Each row was made from one walk, in order. Every step used is in the known rows, and no mark comes twice. Write each row's walk.
In the rows, zero is written as 128.
Known rows:
balu/zigogan/nuter: [192 123  88 102 134 148 103 127 122 130 164 163 135 143 145 183]
gupe/balu: [100 145 117 109 125 131 187 126 105 162 151  94 134 161 130 161]
fepe/nuter/zigogan/sepad/gupe: [118 174 139 175 111 129  91 136  82 126 111 112 107 143 121  65]
balu/zigogan: [149 124 119  96 150 122 137 112 112 125 153 157 140 115 137 195]
nuter/zigogan/sepad/fepe/balu/gupe: [127 117 140 192 119  85 124 135 122  77  57 149  86 101 136  35]
fepe/balu: [115 136 109 115 132 139 167 121 187  77 149 115 141  98 115 168]
sepad/fepe: [143 116 128 144 178 135 142 155 109 146 134 114 145 103 144 154]
zigogan/sepad/gupe/nuter/fepe/balu: [115 118 136 128 108 141 107 141 187 108 123 113 147 114  94  96]
zigogan/sepad/gupe/nuter: [109 136 150 140 111 122  86 143 111 154 132 109 124 116 141  81]
fepe/balu/gupe/nuter/zigogan: [102 121 152 145 111 116 132 101 184  76 113 134  97  36 108  98]
nuter/fepe/balu/zigogan/sepad/gupe: [152  88 113  94 136 141 135 124 202  83 112 165 163 162  94 157]
fepe/nuter/zigogan/sepad/gupe/balu: [100 187 149 177 100 136 122 128  71 151 112 117 103 176 118  69]
balu/gupe: [118  71 113 100 149 115 137 126 139 126 111 119 133 126 126 103]
fepe/balu/zigogan/nuter: [182 130  96 112 126 158 132 116 186  83 165 178 135 116 122 192]
nuter/fepe: [129  93  86  84 147 133 154 143 158 113 132  77 176 137  89 165]
zigogan/sepad/gupe/balu: [104 125 127 128 117 124 141 142  96 172 114 115 127 212 150  93]
zigogan/sepad: [116 146 111 133  98  98 129 142  98 114 123  98 130 137 122  77]
gupe/nuter/zigogan/sepad/fepe/balu: [114 186 174 201  91 104 106 130 122  91 117 118  87  22 124  70]
balu/gupe/nuter/zigogan/sepad: [100 125 152 157  87  82  90 121 101 111  90 113  86  63 121  19]

Which walk is each row?
[135 146 163 132 112 136 107 105 173 100 145 188 125  86 123 139]
fepe/balu/zigogan/sepad/gupe/nuter
[164 141 102 102 119 151 154 117 107 166 169 156 130 184 140 184]
gupe/balu/zigogan/nuter
[145 112 143 105 127 129  86 125 134 139 129 157 145 126 115 132]
balu/zigogan/sepad/gupe/nuter/fepe
[119 128 123 156 113  87 102 136  78 120  79 111  93 167 171  80]
nuter/zigogan/sepad/gupe
[123 144 129  99 134 132 178 103  99 161 158 154 129 158 135 195]
gupe/balu/zigogan
[105  97 144 114 131 120 112 124 143 138 135 114 127  56 112  93]
balu/gupe/nuter
[119 112 132 119 115 129  94 148 139 144 124  95 148 134 109  89]
zigogan/sepad/gupe/nuter/fepe
[139 136 159 124 121 122  83 116 104 149 140 169 123 115 145 125]
balu/zigogan/sepad/gupe/nuter
[132 103 134  90 170 149 154 111 109 189 140 165 135 202 166 208]
sepad/gupe/balu/zigogan
[105 139 132 154 103  95 131 128  65 145  79 112  84 197 169  85]
nuter/zigogan/sepad/gupe/balu
[129 101  90  93 136 148 172 133 219  71 134  96 176 118  73 172]
nuter/fepe/balu
[172 117  87  85 124 160 156 126 134 156 157 142 156 195 113 190]
gupe/balu/zigogan/nuter/fepe
[112 127 152 140 143 124  93 125 111 151 127 101 102  94 166 149]
sepad/gupe/nuter/zigogan
[107 103 124 102 162 150 163 133 117 191 135 113 138 208 163 176]
sepad/gupe/balu
[138 122 133 153 171 145 162 143 172 104 135 135 143  84 126 163]
sepad/fepe/balu
[138 168 152 195 161 149 119 147  85 134 129 115 121  83 120 120]
sepad/fepe/nuter/zigogan
